What can hang from each mark
sebam: nifak savi
rusa: nifak raba savi sebam
nifak: rusa
mobe: rusa sebam
raba: mobe sebam
savi: raba sebam

Each row was made from one small tree. The marks that hang from a mark follow it in brackets, in alphabetical order. Every link used is in the known rows. Write each row's tree.
Known rows
nifak(rusa(savi(raba) sebam)): [-1.45  4.33  0.53  0.70  2.30  0.15 -1.10 -1.51  0.88  0.12  1.15 -0.53
 -2.59 -1.60 -1.23  0.09  0.30 -1.61]
nifak(rusa(raba)): [-2.12  4.40 -0.86  0.76  2.87 -0.10 -2.15 -1.83 -0.60 -2.37  1.68 -0.28
 -2.51 -1.06  0.16  0.10 -0.54 -1.47]
nifak(rusa(savi(raba(mobe) sebam))): [-1.45  4.83  0.49  0.91  2.39 -0.42 -0.62 -1.45 -1.00 -0.45  1.27 -0.29
 -3.84 -1.86 -0.92  0.40 -0.61 -2.32]
sebam(savi): [-2.58  4.94 -0.28  0.15  1.70  0.20 -0.41 -1.03  0.61 -3.55  1.10  1.59
 -3.64 -0.15 -0.25 -1.28 -1.12 -2.25]
nifak(rusa(savi)): [-3.10  4.90 -0.06  0.83  3.08 -0.14 -1.13 -2.22  0.19 -0.63  1.89 -0.72
 -2.60 -1.41 -0.69  0.45  0.50 -1.86]
raba(sebam(savi)): [-1.09  4.43 -1.02 -0.10  1.33  0.63 -1.27 -0.97  0.28 -2.92  0.24  1.16
 -3.61  0.06 -0.89 -1.48 -0.42 -0.72]
sebam(savi(raba)): [-1.56  4.96  0.36  0.24  1.25 -0.25 -0.97 -0.90  0.65 -3.68  0.83  1.93
 -4.49 -0.66  0.13 -1.59 -2.01 -1.78]
savi(raba(mobe) sebam(nifak(rusa))): [ 0.39  4.92  0.77  0.34  1.30 -0.89 -0.20 -1.03 -3.00 -1.27  0.69  0.06
 -4.78 -1.22 -0.96 -0.56 -2.07 -2.19]
mobe(rusa(raba) sebam(nifak)): [-0.70  3.18 -0.50  0.89  2.44 -0.38 -1.78 -0.69  3.27 -2.39 -0.46 -0.80
 -0.03  0.01 -0.61 -2.60  0.15 -1.10]
rusa(nifak savi(raba(mobe)) sebam): [-1.63  1.52  1.00  0.95  0.96  0.50 -0.21 -2.99  1.02  0.49  0.33  0.08
 -1.93 -0.49 -2.59  0.09  1.59 -2.99]
mobe(rusa): [-2.78  2.49 -0.13  0.65  2.36 -1.10 -1.00 -0.99  0.85 -2.55  0.94 -0.25
 -3.10 -0.65  0.09 -2.18  0.60 -0.77]
savi(raba(mobe) sebam): [-0.23  3.87  0.47  0.54  1.42 -0.43 -0.40 -0.30 -2.71 -2.23  0.32  1.03
 -5.92 -1.19 -0.72 -1.12 -1.58 -2.62]
savi(raba sebam(nifak)): [-0.53  5.15  1.91  0.19  2.03  0.20 -0.43 -1.35 -2.81 -2.51  0.66  0.77
 -5.21 -0.85 -0.13 -0.66 -2.39 -2.53]
savi(raba): [-1.56  3.97  0.49  0.54  1.90 -0.58 -1.91 -1.44 -0.71 -2.68  0.97  0.80
 -5.13 -1.13  0.11 -1.40 -0.95 -1.32]
raba(mobe sebam(nifak(rusa))): [ 0.17  3.77 -2.07  0.03  0.75 -0.79 -0.96 -1.74 -1.21 -0.22  0.42 -0.84
 -2.49 -0.16 -2.57 -0.93  0.89  0.01]
nifak(rusa(raba savi(sebam))): [-2.25  4.90  0.29  0.99  3.42  1.04 -0.90 -2.00 -0.64 -1.48  1.58 -0.08
 -2.04 -1.35 -0.35  1.39 -0.57 -2.85]
nifak(rusa(raba sebam(savi))): [-1.10  4.47 -0.83  0.40  1.92  0.71 -1.16 -0.84  0.86 -2.18  1.01  0.46
 -1.57 -0.63 -0.58 -0.24 -0.85 -1.82]
savi(sebam): [-2.21  4.61  0.72  0.36  2.83  0.67 -0.28 -0.73 -2.66 -2.80  0.88  0.69
 -5.10 -0.64 -0.14 -0.57 -1.12 -3.18]
nifak(rusa(raba(mobe sebam(savi)))): [-0.45  4.07 -2.12  0.48  1.42 -0.14 -1.72 -1.23  0.00 -2.02  0.77  0.21
 -2.05 -0.67 -1.02 -0.37 -0.41 -0.71]
sebam(nifak): [-2.32  4.64  0.16  0.10  2.16  0.03 -0.48 -2.47 -1.05 -1.97  1.44  0.00
 -2.79  0.05 -0.95 -0.64 -0.08 -1.79]

Write each row's tree
[-1.12  5.42 -0.43  0.86  2.90  0.34 -1.76 -1.56  2.18 -0.90  0.28 -1.03
 -0.49 -0.46 -1.34 -0.72  0.00 -2.16] => mobe(sebam(nifak(rusa(raba savi))))
[-2.28  4.91  0.46  0.88  2.71 -0.47 -1.58 -2.14  0.26 -0.71  1.68 -0.46
 -3.32 -1.81 -0.40  0.22 -0.21 -1.49] => nifak(rusa(savi(raba)))
[ 0.19  4.03 -1.86 -0.28  0.02 -0.11  0.03 -1.34 -0.04 -1.57  0.05  0.80
 -2.31  0.56 -2.68 -1.41  0.13 -0.64] => raba(mobe sebam(nifak savi))
[-0.78  2.97 -1.32  0.66  1.62  1.48 -0.36 -3.00  0.75 -0.62  0.60  0.46
  0.12  0.08 -2.89  0.97  1.62 -1.53] => rusa(raba(mobe sebam(nifak)) savi)
[-2.50  1.45  0.05  1.04  1.56 -0.83  0.47 -2.00  0.13 -0.82  0.60 -0.37
 -2.32 -0.48 -1.65 -0.83  1.40 -2.56] => raba(mobe(rusa(nifak savi(sebam))))
[-0.99  4.37 -0.47  0.29  0.57 -0.69 -0.52 -0.71  0.54 -3.14  0.68  1.87
 -4.31 -0.61 -0.70 -1.73 -1.50 -1.79] => sebam(savi(raba(mobe)))
[-0.86  4.14 -2.02  0.60  1.08 -0.73 -0.74  0.22  1.82 -2.00 -0.31  0.56
 -2.76 -0.12 -1.92 -2.47  0.10 -2.35] => raba(mobe(sebam(savi)))
[-1.04  5.60  0.93 -0.09  0.94 -0.18 -0.27 -1.84  0.34 -3.11  0.98  1.55
 -3.27 -0.15 -0.45 -1.23 -2.26 -1.73] => sebam(nifak savi(raba))
[-1.10  2.56  0.40  0.34  1.16 -0.54 -0.41  0.04  2.33 -2.47  0.14  0.66
 -2.71 -0.56 -0.42 -2.69 -0.26 -0.81] => mobe(rusa(sebam(savi(raba))))
[-0.63  5.34 -0.32  0.58  1.71 -0.24 -2.00  0.32  2.73 -3.04 -0.54  0.94
 -3.57 -0.56 -0.38 -2.85 -1.59 -2.10] => mobe(sebam(savi(raba)))
[-1.71  1.98  0.48  1.00  1.13  0.01 -1.26 -3.69  0.25 -0.23  0.42  0.01
 -2.77 -0.58 -1.93  0.07  1.23 -1.91] => rusa(nifak savi(raba(mobe sebam)))
[-1.80  1.32 -0.20  0.71  1.50 -0.10 -1.68 -2.28  1.57 -3.27  0.17  0.28
 -1.27  0.22  0.03 -1.52  0.17 -0.74] => mobe(rusa(nifak raba(sebam(savi))))
[-1.67  1.50  1.06  0.53  0.91 -0.70 -0.64 -1.29  2.06 -2.29  0.06  0.28
 -2.42 -0.19 -0.33 -2.36 -0.10 -1.41] => mobe(rusa(nifak sebam(savi(raba))))
[-1.54  4.71  0.11  0.75  2.40 -0.26 -1.92 -2.04  0.25 -0.51  1.23 -0.55
 -3.26 -1.66 -0.73  0.08  0.00 -0.73] => nifak(rusa(savi(raba(sebam))))
[-2.71  5.31  0.59  0.78  3.29  0.34 -0.53 -1.69 -1.00 -0.80  1.63 -0.51
 -3.29 -1.49 -0.54  0.74 -0.33 -2.71] => nifak(rusa(savi(sebam)))
[-0.70  4.93 -0.61 -0.37  1.09  0.65 -0.69 -1.70  0.08 -2.45  0.33  0.86
 -2.63  0.48 -1.38 -1.21 -0.63 -0.65] => raba(sebam(nifak savi))
[-1.73  4.54 -0.49  0.63  2.20  0.12 -0.34 -3.10 -0.06 -0.54  1.71 -0.55
 -0.52 -0.53 -1.74  0.92  0.40 -1.88] => sebam(nifak(rusa(raba(mobe) savi)))
[-1.48  2.73  0.85  0.66  1.93 -0.48 -0.80 -1.99  1.86 -1.07  0.51 -0.32
 -1.96 -0.82 -0.90 -1.32  0.79 -0.15] => mobe(rusa(savi(raba(sebam(nifak)))))
[-0.50  3.95 -0.48  0.66  1.87 -0.17 -1.15 -0.26  4.36 -3.21 -0.60  0.16
  0.26  0.28 -0.52 -2.81 -0.86 -1.38] => mobe(rusa(raba) sebam(nifak savi))
[ 0.37  4.55 -2.02 -0.20  0.15 -0.60 -0.33 -1.33 -0.12 -1.04  0.30  0.12
 -2.16  0.12 -2.46 -1.14 -0.13 -0.29] => raba(mobe sebam(nifak(rusa) savi))
[-1.72  4.25 -0.81  0.84  2.83  0.86 -1.92 -2.42  0.50 -0.99  1.27 -0.41
 -1.31 -1.09 -0.93  0.96  0.51 -1.06] => nifak(rusa(raba(sebam) savi))
[-0.93  2.31 -1.83  0.95  1.47 -1.66 -1.09  0.33  2.25 -1.37 -0.47 -0.73
 -2.28 -0.48 -1.65 -3.21  1.26 -1.21] => raba(mobe(rusa sebam))
[ 0.18  4.39  0.88  0.28  1.16 -0.40  0.18 -1.06 -2.92 -1.80  0.43  0.75
 -4.92 -0.79 -1.18 -0.84 -1.78 -2.57] => savi(raba(mobe) sebam(nifak))
[-0.62  4.06 -0.19 -0.04  1.27  1.90  0.11 -1.46  1.23 -2.71  0.57  1.51
 -0.29  0.65 -1.53 -0.32 -0.74 -2.45] => rusa(raba sebam(nifak savi))
